Each row comes from the steps of one path. Every step used is in the known rows, and no mark comes twice. Write the path behind each row, first mark first.
In the rows, zero is written as 128.
Known rows:
Q-E-C-K-J: [143  98  48 132  60 136 143 133 125 152 141 167 145 106 161 150 101 156
  94 158 184 152 113 102 159  55 148 185 148 171 164 147  73]
K-Q: [ 70 139  84 116 106 149 140 118 124 127 205 130 135 134 177  79 145 126
 105 158 187 156 142  95 136 112 139 141 122 110 161 140 123]
M-K-C-E: [108 136  93  87  74 139 145 108  82 113 180 121 150 144 129  75 103 174
  71 125 149 156 135 117 124  95 163 198 158 127 130 134 100]
B-Q-E-C-K: [124 157  82 130 102 129 140 145 103 147 176 129 150 133 175 147 105 178
  97 147 180 165  98 105 164  80 140 194 164 155 178 153  25]
B-Q-E: [ 94 183 131 124 130 145 121 146  98 151 182 103 127 132 182 126 119 174
 101 151 176 154  88 106 147  92 139 166 133 135 179 142  66]
C-E: [104 138  91 112  87 131 142 122  99 112 192 123 148 130 169  90 110 169
 107 153 189 155 119  94 120 106 153 169 136 129 146 127  87]
B-Q: [ 92 178 109 116 125 141 126 145  92 126 206 103 134 151 175 118 110 171
 108 150 183 162 115 104 140 117 134 150 134 107 171 121  92]
M-K: [ 99 152 108 100 122 152 117 118  78 112 192 121 129 127 162  95 132 152
 103 167 161 145 141 126 140  87 148 173 147 120 148 133  78]
E-C-B-Q: [108 143  94 105  66 135 165 129  98 114 237 121 138 157 158 106 118 168
  99 130 179 142 113 114 115 116 160 172 141 112 170 128  71]
Q-E-C: [128 125  95 127  91 143 130 124  98 139 182 142 148 113 176 118 125 147
 109 162 178 144 107 118 143  70 143 189 151 167 164 154  65]
C-B-Q-K-J-E: [ 63 151  81  91  60 139 172 167 123 137 167 131  74 149 108 122 121 175
  94 129 165 137 128 137 142 134 170 138 116  99 153 102 146]
W-L: [108 157  98 122  50 175 126 142 113 126 199 109 138 103 192 131 121 116
 115 189 201 145 128 107 141  99 130 151 126 107 147 117 108]
C-K-J: [119 120  48 128  78 138 130 146 122 132 155 144 133 120 165 145  97 150
 103 162 186 156 134  89 148  86 139 154 143 122 153 122 111]
Q-K: [ 91 137 101 120  84 142 118 157  91 118 171 119 122 134 156 120 114 133
 117 181 161 149 144 126 150 107 131 179 136 141 139 121  92]
J-B-Q-E-C: [104 130 119 122 108 152 158 153 111 169 202 146 135 128 143 117 138 179
 104 140 174 145  91 115 161  87 142 178 148 130 170 143  58]
E-C-K-Q: [104 115  37 122  75 129 161 116 128 119 196 150 165 135 172  99 132 125
 108 156 191 167 148  94 152 100 143 169 152 132 159 148  85]
B-Q-E-C-K-J: [128 134  64 131  80 134 149 141 124 158 151 148 139 127 156 153  94 184
  85 140 189 162  95  95 168  77 153 173 147 156 185 137  64]
E-C: [125 121  77 121  85 135 135 116  92 113 205 145 157 137 171 117 118 142
 115 163 185 153 130 115 139  97 138 176 148 137 158 133  91]
W-G: [116 149  86 131 131 167 126 148 112 133 192 111 149 154 203  91 126 132
  99 161 159 146 105 128 150  74 137 175 138 101 164 110 101]
Q-E-C-K: [144 126  65 133  83 130 131 136 110 141 160 145 157 107 185 141 114 147
 107 165 176 153 113 107 157  62 137 201 170 170 160 162  37]
J-E: [100 160  75 108 118 135 131 131 103 122 186 141 123 125 169 118 133 150
 122 155 181 154 133 124 139 105 144 133 146 106 147 130 132]
J-B-Q: [ 80 151 115 113 125 152 147 163 104 150 214 124 122 141 146 113 133 171
 112 145 175 150 113  97 149 115 128 150 138  84 159 119  95]
C-E-Q-K-J-B: [ 63  81  88 114  67 158 173 164 107 143 156 152 107 158 109  84 132 146
 113 148 161 145 128 132 163 102 161 158  87 130 157 102 124]
C-K-Q: [ 85 140  53 124  98 139 145 128 132 128 186 129 145 127 180  99 134 125
 107 161 182 165 145  83 147 101 137 153 145 110 158 146  99]
M-W: [113 139  99 115 129 139 138 137 109 131 199 150 137 109 183 102 120 150
  90 146 177 160 150  86 142  96 131 153 136 133 151 148 101]
Q-K-J: [ 90 111  83 120  63 150 127 154 109 132 149 139 112 133 136 127 105 141
 105 173 169 148 142 122 156 105 140 167 119 142 146 110 127]
M-U: [115 155 107  98 133 143 131 132  97 114 203 150 135 127 188  99 136 132
 105 154 182 166 133 117 135  89 107 146 131 134 149 138  89]
Q-K-C-E: [103 124  84 104  38 131 146 149  93 121 160 121 145 154 122  95  86 160
  91 141 150 161 141 119 134 114 143 200 147 149 121 121 109]
J-E-C-K: [134 137  28 114  93 119 154 131 105 118 175 159 149 123 163 141 119 148
 115 154 183 163 141 125 156  92 144 161 179 127 142 140  98]
K-J-E-Q-B: [ 82 113  51 124 132 132 136 149  90 127 155 152  81 161 132 119 121 143
 126 141 171 159 126 146 176 119 143 107 111 134 159 119 180]

Write each row's path:
[ 95 166 127 109  90 146 143 150 112 148 207 104 111 132 173 114 131 177
  94 131 167 133  88 100 117  96 155 172 130 122 178 146  59] => C-B-Q-E
[ 72 148  97 117  86 148 134 165 103 138 159 121 105 154 129 132  97 165
  98 156 174 156 126 120 165 124 143 157 111 127 164 101 119] => B-Q-K-J
[ 63 168  79 106 100 141 149 163 107 140 146 135  89 149 116 137 113 173
 102 144 174 161 127 138 169 131 154 132 118 114 155 101 155] => B-Q-K-J-E
[106 129  77 109  84 138 147 127  82 117 180 118 151 180 160  85 106 145
  97 123 160 168 120 128 124  99 152 168 123 131 167 133 123] => K-C-E-Q
[ 64 145  98  96 122 158 141 101 106 118 199 128 127 125 157  60 157 136
  92 160 166 151 149 114 147 100 156 158 130 113 155 143 105] => M-K-Q
[ 77 142  98 124 112 155 120 157  71 114 169 112 116 170 167 108 129 110
 125 174 150 159 145 154 159 101 135 169 106 142 173 125  96] => E-Q-K
[ 83  85  92 118  60 157 147 177 121 154 162 160 102 123 107 119 126 138
 113 168 160 136 144 120 164 102 133 162 122 122 132 103 135] => Q-K-J-B
[ 71 110  80 120  71 146 148 145  95 119 146 135 118 168 137  90 110 143
 105 154 170 156 128 134 153 104 168 166  85 153 169 105 122] => C-E-Q-K-J
[106 105  71 119  89 122 139 143  72 115 178 117 134 187 130  88  89 157
 105 115 150 168 120 126 147 124 139 168 135 158 146 133 125] => K-C-E-Q-B
[ 85 161  73 113 145 146 134 133  79 120 183 133 114 159 179 108 147 126
 128 148 171 162 131 147 149  97 146 122 117 109 177 132 140] => J-E-Q
[ 95 131  18 112  93 124 176 113 132 126 181 167 149 128 158 102 145 134
 110 145 190 169 150 114 161 105 152 143 163 117 151 149 119] => J-E-C-K-Q
[112 157 109 125 109 141 137 133  94 144 189 127 147 135 172 126 115 176
  99 144 185 155  89 112 151  92 145 182 142 152 182 145  56] => B-Q-E-C
[129 110  97 111  49 139 153 124 110 135 206 141 136 115 170 107 134 147
 107 143 172 126 104 112 114  72 160 196 147 154 161 155  54] => Q-E-C-B
[ 86 139  74 130 105 143 139 133 139 155 162 132 137 107 187 109 139 132
  98 159 176 159 126  83 155  76 139 166 142 144 164 165  73] => C-K-Q-E
[ 96 108  12 121  99 109 167 129 125 123 181 168 126 139 130 106 129 141
 122 142 185 167 150 116 186 132 138 143 177 144 130 150 122] => J-E-C-K-Q-B
[ 70  83  92 118  88 170 149 175 104 149 160 155  96 156 120 110 142 117
 117 162 152 144 142 144 172  98 137 151  91 124 164 107 136] => E-Q-K-J-B
[112 153 102 118  70 169 145 143 124 137 204 139 136  80 194 116 123 125
  89 165 200 158 148  85 150  98 131 145 127 122 145 134 108] => M-W-L
[101 135  56 110  97 141 144 129 118 134 160 158 112 123 148 124 126 157
 108 151 189 153 129 117 145 105 152 115 130 103 151 117 172] => K-J-E
[ 95 138  89 118 113 139 144 124  80 107 190 115 142 165 181  78 123 147
 118 149 180 160 116 118 130  98 160 162 105 129 177 130  92] => C-E-Q
[ 93 163 112  75  75 152 156 134  86 122 213  99 121 163 123  96 117 180
  66 108 138 144 130 128 115 109 161 183 151  92 154 129  96] => M-K-C-B-Q
[106 130  86 111  55 145 124 160  91 126 167 120 133 157 133 123  96 133
  95 155 140 157 152 135 146 107 121 189 149 139 130 128 125] => Q-K-C
[134  66  37 123  54 143 168 151 134 150 173 186 144 118 126 133 117 148
 107 154 184 148 135  98 163  79 140 167 157 120 142 121 104] => E-C-K-J-B
[ 83 136  66  88  57 145 162 163  89 123 170 124  95 183 121 108 137 118
 107 122 124 148 151 170 129 110 152 157 127 114 152 131 159] => J-E-Q-K-C-B
[ 75 134 100 118  93 139 139 147  75 108 169 114 130 172 159  83 119 135
 119 161 159 161 130 141 149 106 156 183 102 154 165 121  84] => C-E-Q-K
[ 74 142 103 124 111 151 133 122 131 152 181 130 132 113 183  84 152 132
 101 157 180 151 117  93 142  89 145 157 124 140 169 161 101] => K-Q-E
[ 93 125  91 132 139 137 113 153  65 111 193 116 111 173 163 108 117 124
 135 157 161 156 126 137 161 114 123 150 121 150 165 133 108] => E-Q-B
[ 99 136  26 121 118 140 149 145 110 131 141 152 109 150 162 138 127 132
 112 148 177 167 135 131 163  85 152 116 118 111 178 124 149] => C-K-J-E-Q
[ 83 147 138 119 131 156 141 170 112 175 194 128 113 122 154 116 139 178
 105 142 168 143  91 102 154  87 133 165 140 113 170 137  69] => J-B-Q-E
